Each row was made from one path, in order. Every step used is in the known rows, and no mark comes twice. Write each row's path.
Known rows:
x > f > a > d > u > p > n: 1.81,1.05,-2.52,0.26,-2.63,-1.18,-0.49,-0.26,0.48,0.35,-3.03,1.67,-0.79,0.61,-0.88,-0.72,-0.45,-0.12,2.51,-0.78,4.15
a > d: 0.98,0.14,-0.23,-0.14,-0.35,-0.77,0.18,-0.02,0.64,0.62,-1.71,0.03,-1.23,0.65,-0.73,-0.84,-0.52,-0.12,0.27,-0.24,-0.24
d > a: 1.30,0.27,0.05,-0.32,0.68,-0.67,-0.92,1.10,-0.41,0.55,0.45,-0.03,-0.04,-1.04,-0.30,-0.07,-0.50,0.42,0.23,0.77,0.19
u > d: -1.70,-0.01,-0.11,-0.12,0.40,0.51,-1.01,-0.84,0.44,-0.37,-0.51,-0.17,-0.75,-1.33,0.29,0.37,-0.56,-0.45,0.75,-0.55,1.42
a > d > u > n: 1.60,1.07,-2.58,-1.08,-1.45,-1.21,-0.96,0.44,0.30,0.81,-2.58,-0.45,-1.44,-0.81,0.15,-1.20,-0.69,-0.90,0.48,-0.53,0.59
x > f > a > d > u > n > p: -1.32,2.37,-2.02,-0.69,-2.72,-0.72,0.88,0.40,0.80,1.27,-1.97,-0.11,-1.34,0.99,0.41,0.28,0.22,-0.25,1.99,-0.24,3.52
f > x: 0.31,0.08,0.63,0.25,-1.17,-0.66,0.12,0.13,0.10,0.64,0.85,-0.36,-0.71,-1.68,-0.07,0.05,0.68,0.72,-0.02,-1.02,0.91
f > a > d > u > p > n: 2.06,-0.06,-2.62,-0.22,-2.68,-1.37,-0.36,-0.60,0.14,0.26,-4.02,0.61,-0.54,-0.06,-0.91,-2.31,-0.78,-0.25,2.01,-1.27,2.96
d > u > p: 1.33,0.26,-1.63,-0.18,-0.92,0.83,-2.24,0.43,-0.66,-0.08,-1.59,-0.19,0.58,-1.54,0.32,-0.43,-0.47,0.40,0.50,-1.19,2.01
f > a > d: -0.28,-0.14,0.75,-0.38,-1.69,-1.21,1.11,-0.10,0.92,0.96,-2.09,0.44,-1.50,1.37,-1.40,-1.45,-0.24,0.12,1.34,-0.69,0.52
x > f > a: -1.83,0.61,0.96,0.10,-1.34,-0.44,0.81,0.12,0.58,0.42,0.48,1.34,-0.35,1.20,-0.78,1.03,0.59,0.36,1.59,0.12,2.08
f > a: -1.35,-0.44,0.95,-0.27,-1.33,-0.47,0.94,-0.08,0.37,0.40,-0.40,0.35,-0.13,0.43,-0.60,-0.68,0.33,0.37,1.06,-0.44,0.97
x > f > a > d > u: 0.92,1.43,0.74,-0.39,-2.47,-1.08,0.06,1.85,0.69,1.08,-2.05,1.53,-1.00,0.74,-0.72,0.04,-0.97,0.37,1.88,-0.23,2.81
p > n > x > f > a > d: 0.04,1.14,-0.57,0.72,-1.12,-1.40,2.94,-0.02,0.81,1.10,-0.78,1.53,-0.88,4.26,-1.49,-0.29,0.16,-0.06,2.50,-0.30,4.16
n > x > f: -0.96,1.26,0.20,0.63,0.61,0.77,1.05,1.14,-0.01,0.76,1.44,0.70,0.03,2.65,-0.25,1.58,0.41,0.53,0.96,-0.27,3.31
n > u > p: -1.47,0.12,-1.74,0.52,0.19,1.76,-0.81,-1.66,-0.28,-0.39,-0.55,-0.39,0.20,1.63,0.65,0.02,1.11,0.71,0.57,-0.05,1.95
a > d > u > n > x: 1.19,1.30,-2.36,-0.80,-0.78,-0.55,0.15,1.24,0.00,1.57,-1.93,-0.90,-1.13,1.05,0.01,-1.08,-0.45,-0.34,0.96,-1.39,2.69
f > a > d > u > n > p: -0.83,1.49,-2.07,-1.08,-2.73,-0.89,0.85,0.08,0.52,1.30,-2.90,-1.15,-1.02,0.43,0.50,-1.31,0.12,-0.35,1.47,-0.84,2.18
a > d > u > p > n: 3.58,0.42,-3.43,0.10,-1.39,-0.85,-1.28,-0.57,-0.14,-0.06,-3.52,0.22,-0.37,-0.76,-0.25,-1.58,-0.90,-0.64,0.99,-0.86,2.35
u > n > a > d: -0.65,0.28,-2.31,-0.53,-0.99,-0.90,1.53,-1.12,0.67,1.36,-1.60,0.30,-1.55,3.56,1.11,-0.86,0.04,-0.36,-0.16,-0.56,0.50

Write each row's path:
-1.74,0.63,-0.09,-0.19,1.50,0.91,-1.59,-0.03,-0.24,0.00,0.13,-0.26,-0.68,-0.19,1.02,0.80,-0.25,0.45,1.10,1.31,2.63
n > u > d > a
3.11,0.53,-1.43,0.06,-1.34,-1.33,1.26,0.99,-0.39,0.85,-2.54,1.11,0.11,2.95,1.79,-1.20,-1.51,-0.16,0.09,0.22,2.05
p > n > a > d > u
-0.45,0.11,0.06,-0.49,1.30,-0.24,-1.84,0.26,-0.05,0.28,-0.10,-0.11,-0.87,-2.19,0.01,0.47,-1.13,-0.07,1.04,0.14,1.64
u > d > a
-0.53,0.51,-1.62,0.20,1.54,-0.16,-0.73,-0.93,-0.39,-0.60,-0.10,0.06,-0.42,-0.01,1.12,0.42,-0.22,-0.36,1.32,1.98,2.85
p > n > u > d > a
-1.62,1.73,-1.21,-0.58,-1.82,-0.07,0.71,1.44,0.00,1.41,0.31,0.49,-0.22,1.65,-0.05,0.58,0.53,0.11,2.19,-0.97,4.82
d > u > n > x > f > a
1.65,0.58,0.10,-0.40,-1.38,-0.66,0.57,1.90,-0.18,1.42,-2.45,0.82,-0.12,2.56,1.78,-0.79,-1.64,0.60,-0.14,-0.37,1.64
n > a > d > u
2.55,1.72,-3.24,0.79,-0.69,-0.11,-0.29,0.56,-0.11,0.71,-2.03,0.90,-0.37,2.13,-0.67,-0.02,-0.79,0.04,1.91,-1.23,5.39
a > d > u > p > n > x > f
0.16,1.40,-0.78,0.00,-1.91,0.30,-0.10,1.42,0.31,1.68,-2.27,1.00,-0.68,2.32,-1.29,-0.31,-0.28,1.01,2.78,-2.27,5.71
n > x > f > a > d > u > p
0.61,1.79,-2.91,-0.83,-1.31,-0.41,0.01,0.10,0.18,0.91,-2.52,-1.47,-0.99,-0.14,1.03,-0.70,-0.32,-0.61,0.45,-0.32,1.57
a > d > u > n > p
-0.29,0.74,-2.40,0.84,-1.28,-0.55,1.63,-1.29,0.74,1.03,-1.58,1.37,-1.01,3.68,-1.96,-0.63,0.64,0.17,2.89,-1.42,5.25
u > p > n > x > f > a > d
0.08,0.01,0.22,0.02,-0.62,-0.49,1.59,0.20,0.47,1.34,-1.68,0.82,-0.83,3.63,0.93,-0.62,-0.63,0.51,-0.19,-0.20,0.72
n > a > d
0.97,-0.40,-3.23,0.58,-0.32,-0.12,-0.30,-2.25,-0.27,-0.75,-1.04,0.10,0.28,-0.14,-0.40,-0.65,0.37,-0.51,0.53,-0.44,1.41
u > p > n
1.71,-0.04,-2.83,0.37,-1.25,0.13,-0.03,-0.36,-0.97,-0.05,-1.50,0.81,1.31,1.83,1.92,-0.69,-0.49,0.17,0.23,-0.54,3.23
d > u > p > n > a
-0.34,1.08,-1.55,-1.10,-2.11,-0.96,0.98,1.18,0.29,1.91,-2.19,-0.54,-1.26,1.62,-0.44,-1.74,-0.18,-0.09,2.02,-1.92,3.45
f > a > d > u > n > x
1.38,1.71,-0.73,0.27,-1.86,-1.32,1.77,1.73,0.24,1.23,-1.60,1.54,-0.43,2.87,-0.76,-0.37,-0.69,0.00,2.61,-0.37,5.27
p > n > x > f > a > d > u
1.77,0.40,-2.28,-0.01,-2.03,-0.66,0.76,0.18,-0.13,1.06,-3.32,0.18,-0.22,1.79,-1.09,-2.36,-0.33,0.10,2.52,-2.03,4.79
f > a > d > u > p > n > x
0.00,0.34,-1.74,0.75,0.24,0.20,1.06,-1.19,-0.38,-0.85,0.07,0.24,0.42,2.22,1.08,-0.13,0.81,-0.27,0.30,1.78,1.38
p > n > u
1.59,0.27,-1.52,-0.22,-1.59,0.14,-0.56,0.52,-0.27,1.15,-3.25,0.65,-0.16,1.99,1.29,-0.97,-1.14,0.84,0.32,-1.52,2.49
n > a > d > u > p
-0.07,1.63,-1.71,-0.94,-2.89,-1.55,-0.20,0.50,0.87,1.14,-2.01,0.93,-1.75,0.36,-0.50,-0.25,-0.17,-0.42,2.00,-0.49,2.69
x > f > a > d > u > n
0.68,0.75,-2.42,-0.82,-1.09,-0.35,-1.33,0.39,-0.35,0.14,-0.83,-0.60,-0.20,-1.66,0.94,-0.36,-0.17,-0.59,0.15,-0.21,0.91
d > u > n
1.25,-0.37,-3.12,0.61,-0.86,-0.73,1.23,-2.03,0.17,0.54,-2.52,0.96,-0.47,3.70,0.62,-1.42,-0.24,-0.09,0.45,-0.74,2.21
u > p > n > a > d
-0.47,1.57,-2.79,-0.70,-1.01,0.43,-0.21,0.14,-0.53,0.30,-0.71,-1.55,0.27,-0.91,1.79,0.22,0.17,-0.43,0.15,-0.07,1.55
d > u > n > p
